Known rows, with every step that occurs
korub > turufe: [ 0.93  0.11  1.18  2.96 -0.57  0.26 -0.28  0.83 -1.92  1.32 -1.62  0.77
  0.12 -0.40  1.91 -1.89 -3.00 -1.59  2.20  3.59  1.57 -0.37 -2.72  1.97]
korub > turufe > mamuso > difaz > kasi: [-0.99 -0.05 -3.62  0.86 -2.11  1.97  2.02  1.17 -0.41  3.42 -1.79  3.91
 -0.47  3.02  3.58 -1.10 -0.01  0.19  4.49  6.01  0.20 -2.67  1.82  3.30]
nosubar > zibu > turufe > korub: [-0.60  3.09 -1.28  0.13 -0.74  2.41 -4.85  1.25  0.95 -1.73  2.90 -2.28
  3.67 -3.29 -2.20  3.11  0.89 -1.27  0.94 -0.39  6.14  3.74 -2.63  0.08]
zibu > nosubar > kasi > turufe > difaz: [ 4.35 -0.05  1.97 -2.44  1.18 -3.67 -0.90 -2.55  1.36  0.14 -1.54  1.66
 -1.46 -1.03 -0.74  1.08  1.82 -1.55  1.93 -1.02  2.01  0.08  2.59 -3.30]
kasi > turufe > nosubar > zibu: [ 3.54 -1.07  2.40 -1.13 -1.36  3.71  2.27 -0.58 -1.00 -2.73  0.06  2.03
  3.69  2.79 -2.18 -0.08 -1.04 -6.66 -4.26 -6.84  0.30 -0.23 -1.62  1.80]
zibu > nosubar > kasi > turufe > mamuso: [ 4.49  0.85 -1.25 -3.13 -0.73 -4.08  1.49 -2.29 -1.13  1.44  0.69 -1.08
 -0.64  0.14  0.44  0.62  2.71  0.03 -0.45 -1.20  0.52  1.22  3.28 -3.88]
turufe > mamuso: [ 0.78  1.44 -5.36 -1.89 -1.95 -0.36 -0.24 -0.81 -2.91 -0.51  1.91 -3.63
 -0.36  0.34  1.19 -1.50  0.37 -0.84 -4.21  2.09 -0.04  0.44  1.58  2.68]
nosubar > kasi > difaz > turufe: [-1.08 -3.22  3.08  3.30  3.52 -3.58  1.50  3.74 -3.07 -1.08  0.24  0.66
 -2.21 -1.03 -1.96 -1.18 -0.42 -0.81  1.73 -1.27  1.58 -1.95 -1.71 -2.10]
mamuso > difaz > turufe > zibu > nosubar > kasi: [ 4.16  0.61  2.97 -0.67  0.98 -1.17  0.57 -2.61  2.46  1.91 -0.19  1.05
 -0.40  2.34  1.29  2.37  1.96  3.19  2.04  1.83  0.11 -1.34  4.07 -0.48]
turufe > kasi > difaz: [-4.32 -1.41 -0.72  1.00  1.18 -1.81 -2.50 -0.76 -1.36 -1.04 -0.34  0.50
 -3.13 -3.06 -3.28 -1.15 -1.37 -2.51 -1.35 -0.41  0.48 -3.56 -1.60  2.56]
zibu > turufe > mamuso: [-0.91  2.82 -4.04 -2.61 -1.87 -0.11 -1.44 -1.20 -0.99 -0.90  2.64 -5.83
  0.79 -0.47  0.34  1.33  1.43  3.55 -0.10  2.53 -2.05  3.15  1.90 -2.19]
mamuso > turufe > zibu > nosubar: [-1.53  2.84 -0.84 -4.31 -0.25  0.27 -2.44 -2.55  3.30  1.99  2.93 -1.86
  1.42 -0.09 -1.32  3.28 -0.77  4.27 -2.14 -1.62 -3.13  5.03  0.61 -2.83]
korub > turufe > zibu > nosubar > kasi > difaz: [-0.28 -0.44  0.23 -1.54  2.25 -2.97 -2.31 -0.15 -2.84  4.40 -0.96  1.37
  0.10  0.79 -3.81  0.94 -0.14 -0.25  3.35  0.78  3.71  2.95 -0.86 -3.66]
kasi > difaz > turufe: [-2.03 -1.44  1.44  4.23  2.77 -0.71  1.43  2.62  1.76 -0.73  0.21  0.43
 -2.63 -2.79  1.08 -1.42 -1.77  0.19  1.48 -0.73 -0.44 -1.61 -3.50  1.43]
nosubar > zibu > turufe: [ 1.83  2.59  3.45 -1.80 -0.02  0.13 -3.48  1.22 -0.73 -1.64  3.38 -1.02
  2.76 -3.12 -1.25  2.71 -0.69  0.93  2.53 -2.19  2.03  5.18 -1.80 -1.02]
mamuso > difaz > kasi > turufe > zibu > nosubar: [ 2.03  2.45 -0.67 -0.68 -1.12  2.31  1.64 -2.69  7.97  4.01 -2.79  4.51
  0.09  0.05  5.51  1.35  1.66  5.62  5.11  0.24 -5.07 -1.02  2.73  1.75]
difaz > kasi: [-2.27  0.81 -1.03  2.09 -0.80  1.43  0.19  2.82  2.34  0.75 -1.87  1.22
 -0.92 -3.26  4.88 -2.84  0.35  2.80  1.48  0.87 -0.94  1.18 -1.83  2.85]
turufe > mamuso > difaz: [ 1.86  1.36 -4.00 -2.31 -2.72 -0.15  0.39 -0.35 -1.21  1.66  0.97 -0.03
 -0.06  1.36  2.40  0.09 -0.36  0.42 -1.84  4.03 -2.85 -1.67  3.79  4.91]
difaz > turufe: [ 1.81  0.15  2.16  4.27  1.08  0.97  1.87 -0.02  1.82 -2.66  0.37 -1.83
 -1.76 -0.94  3.79 -1.95 -0.67  0.38 -0.53  0.81  0.60 -2.01 -1.60  1.93]
korub > turufe > zibu > nosubar: [ 2.07  2.18 -0.72 -1.25 -0.02  0.23 -2.51 -3.39  0.29  3.47 -0.91 -0.48
  0.92  0.73  0.12  0.50 -0.34  0.54  1.49  2.71  2.81  3.18 -0.48 -0.49]
mamuso > turufe > zibu > nosubar > kasi > difaz: [-3.67 -0.12  0.11 -4.75  2.01 -2.92 -2.31  0.51  0.08  2.71  2.86  0.36
  0.71 -0.10 -5.18  3.70 -0.63  3.52  0.00 -3.47 -2.46  4.51  0.27 -6.23]
difaz > turufe > mamuso: [ 1.21  0.32 -2.87  1.56 -0.01  1.25  2.51 -1.80 -0.56 -3.04  2.33 -3.67
 -1.84  2.05  2.32 -1.65  1.27 -1.16 -2.69  1.78  1.67 -2.47  1.12  1.81]
nosubar > kasi > turufe: [ 3.98 -1.11  2.22  1.64  0.73 -2.41  2.33 -0.14 -3.29 -1.70 -0.57  0.12
 -0.04  0.94  0.07 -1.13 -0.64 -0.90  0.57 -2.27 -1.39 -3.07  0.20 -2.46]
korub > turufe > difaz > kasi: [-2.50 -1.20 -1.03  2.08  0.80  2.61 -1.72  0.69  1.19  0.05 -3.60  4.49
 -1.80  0.54  1.08 -2.20 -0.39 -2.79  5.51  4.56  4.57 -2.02 -0.89  2.00]

Rows
[-3.13 -3.33  1.63  2.85  1.15  1.60  2.33  3.42  0.69 -1.13 -1.04  0.80
 -0.69  0.12 -1.46 -1.63 -1.06 -3.10 -2.86 -2.54 -0.38 -0.64 -3.03  1.40]
kasi > difaz > turufe > nosubar
[ 1.53  1.13 -0.38  2.11  1.86  2.63  0.55 -3.28  1.07 -2.88  1.35 -3.58
 -0.58  2.47  0.85 -0.86  0.57  1.12 -2.12  0.09  1.10 -1.53 -0.08  1.02]
difaz > turufe > zibu
[ 5.86  0.79 -0.27 -3.33 -1.46 -3.85  2.20 -2.22  0.42  3.05 -0.33  1.62
 -0.40  0.90  1.76  1.74  2.41  1.17  1.60  0.36 -1.99 -0.82  4.87 -2.29]
zibu > nosubar > kasi > turufe > mamuso > difaz
[-5.46  1.02 -4.18  2.00 -1.75  3.14 -1.55  1.87  2.91 -0.38  1.70 -1.79
  1.72 -1.43 -0.33  1.06 -1.83 -0.10 -2.67  1.05  0.43 -0.27 -2.47  0.52]
mamuso > turufe > korub
[ 3.03  0.07  3.62  3.59 -0.27  1.11  2.57  0.08  3.70  0.02 -1.00  2.07
 -1.28 -0.11  5.15 -0.17 -1.44  1.82  2.35  3.26 -2.78 -4.21  0.97  4.68]
mamuso > difaz > turufe
[ 5.00  0.68  2.92 -0.90  0.09 -4.18  0.99 -1.08  0.84  1.62 -1.18  0.50
 -0.44 -2.04  1.75  0.48  1.27  0.93  1.32 -1.89 -0.51  1.53  0.98 -3.85]
zibu > nosubar > kasi > turufe
[ 0.99 -0.64  2.94  3.24 -0.20  1.23  1.60 -3.00  3.04 -1.91 -0.77  2.12
 -2.80  1.02  2.45  0.17 -0.38 -0.23  1.25  3.41 -0.88 -7.91  2.04  4.48]
mamuso > difaz > turufe > kasi
[-3.02  1.47 -1.62 -2.48  0.11  2.07 -1.48 -1.85  0.25 -0.63  3.16 -2.08
  1.77  2.02 -2.27  1.94 -2.18  3.14 -2.71 -1.71 -3.90  1.59 -0.21 -1.32]
mamuso > turufe > zibu
[-1.27  0.29  0.65 -1.62 -2.59  2.20 -0.90  0.97  0.08 -1.01 -0.80 -3.62
  3.20  0.02 -1.32  0.88  0.20  1.13 -2.77  0.12 -3.18  4.38 -0.36 -2.01]
zibu > turufe > nosubar
[ 0.47 -0.55  2.39 -1.77  1.39 -6.60 -2.08  3.08 -0.70  4.09 -0.58  1.10
 -1.27 -5.42 -0.93  0.64  0.54  1.27  1.35 -1.19  0.90  4.66 -0.55 -2.72]
zibu > nosubar > kasi > difaz
[-3.53 -2.78  1.83 -1.90 -0.47 -1.26 -0.53  4.02 -3.73 -0.11 -0.87 -1.45
  2.42  0.06 -5.62  1.52  0.62  0.19 -0.69 -1.92 -2.36  4.37 -0.53 -5.42]
zibu > turufe > nosubar > kasi > difaz
[ 0.17 -3.88  2.30  0.76 -1.48  0.48  1.28  2.83 -6.74  0.61 -2.98  1.74
  2.33  4.20 -3.13 -1.70 -1.05 -6.14 -1.83  1.26  3.37  0.16 -1.03 -1.17]
korub > turufe > nosubar > kasi
[ 0.24 -3.28  1.93 -1.33 -1.61 -0.31  0.28  3.10 -6.04 -0.80 -1.72 -0.44
  2.40  2.23 -3.38 -1.54  0.39 -4.59 -6.32 -1.72  0.73  1.35  0.25 -0.18]
turufe > nosubar > kasi
[-2.97  0.60  2.70 -1.90  1.67 -1.21 -4.45 -0.13 -1.38 -2.69  3.33  0.67
  0.20 -3.43 -5.91  3.14 -0.27 -1.65  2.76 -3.38  2.90  1.62 -2.15 -1.46]
nosubar > zibu > turufe > kasi > difaz
[ 0.87  1.39 -4.73  4.64 -1.16  3.48  0.96 -1.37  3.09 -1.50 -1.48 -1.81
  0.82 -0.73  2.15 -1.00 -0.55 -2.34 -1.31  0.30  1.33 -4.15 -1.98  2.39]
kasi > turufe > korub
[-2.70 -4.59  1.51 -1.17 -0.01 -1.70  0.34  5.19 -5.84  0.52 -1.96  1.25
  1.46  0.92 -5.59 -1.23 -0.60 -4.64 -4.87 -2.94 -0.11  1.26 -1.17 -0.70]
turufe > nosubar > kasi > difaz
[-2.20  1.61  0.37 -0.10 -0.64 -0.33 -2.77 -3.31  0.39 -2.74  0.54 -3.85
 -0.89 -2.13 -1.48  1.42  0.78  2.38  0.81  1.98 -1.05 -0.58  0.50 -1.89]
zibu > turufe > kasi
[-1.44 -2.56  1.87  0.73  2.04 -5.00 -0.93  4.67 -5.09  1.04 -0.18  1.08
 -0.90 -2.67 -2.73 -1.05 -1.38 -0.56  0.49 -1.16  0.06  0.29 -1.65 -1.37]
nosubar > kasi > difaz
[-0.69  1.05 -5.41  0.79 -1.12  2.76  3.87 -0.76  2.09 -0.78 -0.54  0.39
 -1.03  1.13  4.14 -2.48  2.04  1.36  1.11 -0.92 -2.42 -2.59  0.75  1.13]
difaz > kasi > turufe > mamuso
[-7.99 -1.68 -0.02 -0.40  1.06 -0.72 -1.15 -0.05  0.27 -1.44  2.18  1.72
 -2.01 -1.57 -4.46  1.43 -3.18 -0.49 -0.81 -2.05 -3.21 -2.70 -1.84 -0.89]
mamuso > turufe > kasi > difaz
[-0.36  0.49  0.66  1.51 -1.69  1.35  0.89  2.74  3.99  2.89 -2.92  4.76
 -0.47 -2.13  6.35 -0.95 -0.71  4.41  4.13  3.06 -4.18 -1.46  0.66  5.31]
mamuso > difaz > kasi
[ 1.72 -2.01  4.10  0.96  0.00  3.83  1.74  1.04 -0.91 -3.95  1.16  0.66
  2.08  2.57 -1.68 -0.63  0.24 -6.34 -4.43 -4.15  4.68  0.37 -1.93  2.47]
difaz > turufe > nosubar > zibu
[-0.83  1.00 -5.16 -1.34 -2.61  1.54  1.31  1.46  1.24  2.26 -0.43  1.96
 -0.59  0.87  4.35 -0.94  1.45  2.30  0.84  3.79 -2.84 -1.61  3.46  4.85]
turufe > mamuso > difaz > kasi
[ 0.75 -3.91  3.30  2.03  0.12  1.11  3.31  1.78 -3.13 -3.31 -1.00 -1.09
  0.57  3.81 -1.64 -1.89  1.27 -4.32 -4.37 -1.62  2.35 -1.68  0.00 -1.00]
difaz > turufe > nosubar > kasi
[-0.20  1.58 -3.13  1.28  0.77  3.87  1.90 -2.22  3.29 -0.68 -1.51  0.54
  0.00  1.56  2.78 -1.71  1.29  3.11  1.50 -2.33 -2.63 -1.94 -0.33  0.56]
difaz > kasi > turufe > zibu
[ 3.24  0.69  1.26 -0.52  2.35 -1.26 -0.37 -3.31  0.74 -0.45  1.17 -2.95
 -0.77  1.70 -0.43  0.73  3.17  1.61 -0.58 -0.58  3.40  0.85  1.70 -3.10]
difaz > turufe > zibu > nosubar > kasi
[ 2.84  2.49  0.30  0.12  1.53  0.85 -0.47 -4.49  3.95 -0.28  1.03 -3.35
 -0.89  0.43  1.97  0.53  2.10  2.39 -1.61  0.09  1.84  1.56  0.64 -0.23]
difaz > turufe > zibu > nosubar
[ 0.18  0.66 -0.65 -4.05  2.04 -4.14 -3.42 -0.56 -1.61  3.21  0.57 -1.13
  0.05 -1.36 -3.71  1.56  1.46  1.81 -0.73 -1.82  1.25  4.51  0.81 -3.05]
turufe > zibu > nosubar > kasi > difaz
[ 0.23  0.40 -3.81  0.12 -1.47  0.52  0.49 -0.54 -4.33  0.86  0.25 -0.91
 -0.14  2.54  0.77 -1.80 -1.13 -2.84 -0.08  4.56  2.53 -0.95 -0.10  1.78]
korub > turufe > mamuso
[-0.22  0.70 -0.73  3.12 -0.34  2.45  3.24  0.34  3.95 -0.42 -2.31  2.29
 -0.93 -1.43  5.62 -2.65  0.03  2.44  3.00 -1.57 -3.19 -2.14 -1.81  1.43]
difaz > kasi > turufe
[-3.35 -0.58 -0.24 -1.93  0.49  1.14 -2.44 -0.34  1.69 -2.46  1.59  1.32
 -0.49  0.07 -2.44  1.45 -2.61 -0.95 -0.53  0.53 -1.54 -0.26  0.45 -0.18]
mamuso > turufe > difaz
